What can hang from each mark
mibi: pefe
gopov: vilag
veved: komev
vilag: pefe
komev: pefe soli
soli: vilag
pefe: gipu mibi vilag
gipu: pefe veved

Known rows, with every way that one mark hangs from another
[gopov [vilag pefe]]: [ 1.96 -0.03  1.11  1.03 -0.99 -0.90 -2.30 -1.03 -1.25 -0.16  0.07  0.28
  2.24 -0.56  1.87  0.78  3.77]
[mibi [pefe [gipu veved]]]: [ 3.06 -1.04 -0.11  4.50  1.36  1.66  0.45 -0.47 -1.88  3.86 -3.45  0.97
 -0.36  0.35  3.91  0.50  2.69]
[gopov [vilag [pefe gipu mibi]]]: [ 4.11  0.34  0.59  2.50 -0.99  0.01 -1.07  0.20 -3.73 -2.12  1.01 -0.42
  1.61  0.14  2.06 -0.95  3.06]
[gipu [pefe mibi vilag] [veved komev]]: [ 2.13  2.09 -1.49  5.03 -0.16  1.99  4.28  5.76  1.23  5.01 -1.75 -5.15
  1.31  0.52  0.85 -0.49 -1.76]
[komev [soli [vilag [pefe [gipu veved]]]]]: [ 2.93 -1.25 -0.41  1.41 -0.87 -0.46 -3.65 -1.10 -1.70  0.24 -5.60  1.26
  0.53 -0.19  1.86 -2.00  3.20]
[vilag pefe]: [ 1.19 -1.29 -1.09  2.28 -0.68 -1.49 -1.50 -2.15 -1.65 -0.45 -0.94  1.58
 -0.01 -2.03 -0.66  1.20  2.72]
[gipu [pefe vilag] veved]: [ 1.70  1.15 -2.97  1.00  1.67  1.30  1.88  3.96  1.69  3.66 -1.73 -4.38
 -0.17 -0.45  1.52  1.40 -0.81]
[gopov [vilag [pefe [gipu [veved [komev soli]]] mibi]]]: [ 4.17 -0.28  1.21  4.86 -2.01  0.51 -0.86  0.90 -3.15  0.95 -1.41 -2.07
  1.82  0.78  2.53 -2.86  2.66]
[mibi [pefe [gipu [veved [komev soli]]] vilag]]: [ 2.15 -0.60 -0.32  4.34 -0.78  0.58  2.70  2.60 -1.62  3.88 -4.49  0.64
  1.17  1.49  5.33 -1.94  2.41]
[komev [soli [vilag [pefe gipu]]]]: [ 2.73 -1.06 -0.16  0.69 -1.50 -1.28 -3.20 -0.83 -2.25 -1.08 -4.90  2.50
  1.25 -0.01  1.69 -1.80  4.49]
[soli [vilag pefe]]: [ 1.17  0.04  0.09  0.43 -0.84 -1.23 -3.11 -1.77 -0.36 -1.34 -2.03  3.51
  1.98 -1.49  0.61  1.46  3.06]
[komev [pefe [gipu veved] mibi] [soli vilag]]: [ 5.72  1.81  1.60  3.45 -0.87  1.64 -1.27  1.84 -1.93  1.10 -7.22 -2.65
 -0.12  2.52  3.26 -1.14  4.60]
[gopov [vilag [pefe gipu]]]: [ 3.07 -0.40 -0.08  1.28 -0.48 -0.37 -1.56 -0.95 -2.95 -1.49  0.70  0.30
  1.39 -0.05  2.53  0.06  3.65]
[veved [komev [pefe gipu vilag] soli]]: [ 1.55  1.06  0.11  4.28 -3.01 -0.05  3.89  1.93 -0.64  2.63 -5.55 -1.60
  0.68  3.53  3.14 -1.47  4.38]
[gipu [pefe mibi vilag] [veved [komev soli]]]: [ 2.56  1.39 -1.15  4.96 -0.99  1.36  3.42  6.36  0.75  5.65 -3.81 -5.69
  1.66  1.12  1.28 -2.14 -0.73]
[pefe [gipu [veved [komev soli]]] mibi vilag]: [ 3.39  1.63 -1.83  5.12 -1.90  2.28  4.04  4.14 -2.59  0.73 -1.68 -2.66
 -0.77  3.55  2.31 -4.64 -1.27]

Rows
[ 3.00  2.29 -2.48  2.20 -1.02  1.28  3.38  3.58 -3.82 -3.19  1.37 -0.35
 -0.78  2.83  2.01 -2.43  0.15]
[pefe gipu mibi vilag]
[ 4.92  1.94 -0.60  3.22 -1.69  1.18  1.69  4.04 -2.69  0.58 -5.52 -4.06
 -1.39  2.97  3.54 -2.07  3.69]
[komev [pefe [gipu veved] mibi vilag] soli]
[ 2.83  1.34  2.35  6.08 -1.69  1.97  0.14  0.76  1.71  5.72 -6.60 -3.25
  0.87  2.46  1.33 -0.85  1.74]
[gipu [veved [komev [pefe mibi] [soli vilag]]]]
[ 2.31  1.53  0.98  5.81 -2.06  1.68  1.90  2.24  1.12  5.45 -5.44 -4.51
  0.22  2.63  1.65 -1.56  1.06]
[gipu [veved [komev [pefe mibi vilag] soli]]]
[ 3.01  2.00 -2.29  2.39  1.06  1.78  2.17  5.41  0.44  3.15 -1.01 -4.99
  0.02 -0.08  1.06  0.27 -1.33]
[gipu [pefe mibi vilag] veved]
[ 2.78 -1.86 -2.82  3.88  0.33  0.44 -0.87 -1.96 -2.92 -0.40 -1.23 -0.06
 -2.11 -1.91  0.39  0.07  1.05]
[vilag [pefe [gipu veved]]]
[ 4.14 -1.40 -1.22  6.79 -1.56  0.61  0.10  0.16 -4.00  0.67 -2.57 -1.22
 -0.80 -0.78  0.18 -2.86  1.15]
[vilag [pefe [gipu [veved [komev soli]]] mibi]]
[ 2.07 -0.27  1.17  6.06 -1.93  1.15 -1.09  0.00  0.32  4.38 -4.99 -1.51
  1.26  0.42  0.23 -2.30  0.30]
[gipu [veved [komev [soli [vilag [pefe mibi]]]]]]
[ 3.01 -1.40  0.80  6.11 -0.06  1.15  1.17  0.12 -1.51  5.40 -5.57  0.67
  0.80  1.10  4.02 -1.36  3.33]
[mibi [pefe [gipu [veved [komev soli]]]]]
[ 3.97  0.33  0.94  5.16 -1.21  1.22 -0.18  0.61 -2.83  0.59  0.18 -1.75
  1.59  0.30  2.18 -1.50  1.68]
[gopov [vilag [pefe [gipu [veved komev]] mibi]]]
[ 1.65  0.35  1.27  6.15 -1.22  1.71  0.87 -0.48  1.88  6.66 -6.75 -3.82
 -0.32  2.32  1.01 -0.35  2.01]
[gipu [veved [komev pefe soli]]]
[ 2.99  2.02 -2.28  5.24 -1.24  2.93  4.77  3.84 -2.29  0.49 -0.04 -2.45
 -0.96  3.11  2.00 -3.33 -2.05]
[pefe [gipu [veved komev]] mibi vilag]
[ 4.27 -0.97 -2.20  5.32 -0.18  0.80 -0.40 -0.33 -4.22 -1.13 -0.33 -0.69
 -1.79 -1.60 -0.07 -1.13  0.65]
[vilag [pefe [gipu veved] mibi]]
[ 1.98  0.05 -1.01  1.88 -0.10 -0.03  2.49  2.02 -2.45  0.63 -1.71  2.94
  1.06  0.99  4.95  0.17  3.51]
[mibi [pefe gipu vilag]]
[ 2.31 -1.85 -2.23  5.52 -0.53  0.39  0.35 -1.89 -2.62  0.98 -1.56 -0.10
 -1.37 -1.34  0.42 -0.45  0.91]
[vilag [pefe [gipu [veved komev]]]]
[ 3.45  1.03 -0.80  3.78  1.01  2.14  1.26 -0.71 -0.69  2.04 -3.94 -2.99
 -2.67  1.81  2.26  2.31  3.06]
[komev [pefe [gipu veved]]]
[ 1.52  1.09  0.65  5.82 -1.71  0.96  3.84 -0.72 -0.21  3.12 -3.51 -1.22
  0.02  2.86  1.65  1.24  3.59]
[veved [komev [pefe gipu]]]
[ 3.85  1.16  1.03  1.05 -1.02 -0.03 -1.15  0.12 -1.31  0.14 -7.15 -0.03
  0.29  2.56  3.65  0.12  6.77]
[komev [pefe gipu] [soli vilag]]
[ 3.63  2.02 -2.77  3.16 -0.17  2.66  3.17  3.52 -2.83 -1.21  0.40 -2.24
 -1.98  2.50  1.84 -2.80 -1.78]
[pefe [gipu veved] mibi vilag]
[ 4.20  3.08 -1.33  3.58 -0.39  2.29  3.17  3.58 -1.82 -0.06 -2.31 -3.73
 -1.74  2.21  2.95  0.64  1.85]
[komev [pefe [gipu veved] mibi vilag]]
[ 3.80  1.17 -0.97  4.06  1.74  2.15  0.57  3.05  0.27  4.41 -1.93 -5.26
 -0.51 -0.35 -0.31  0.99 -0.56]
[gipu [pefe mibi] veved]
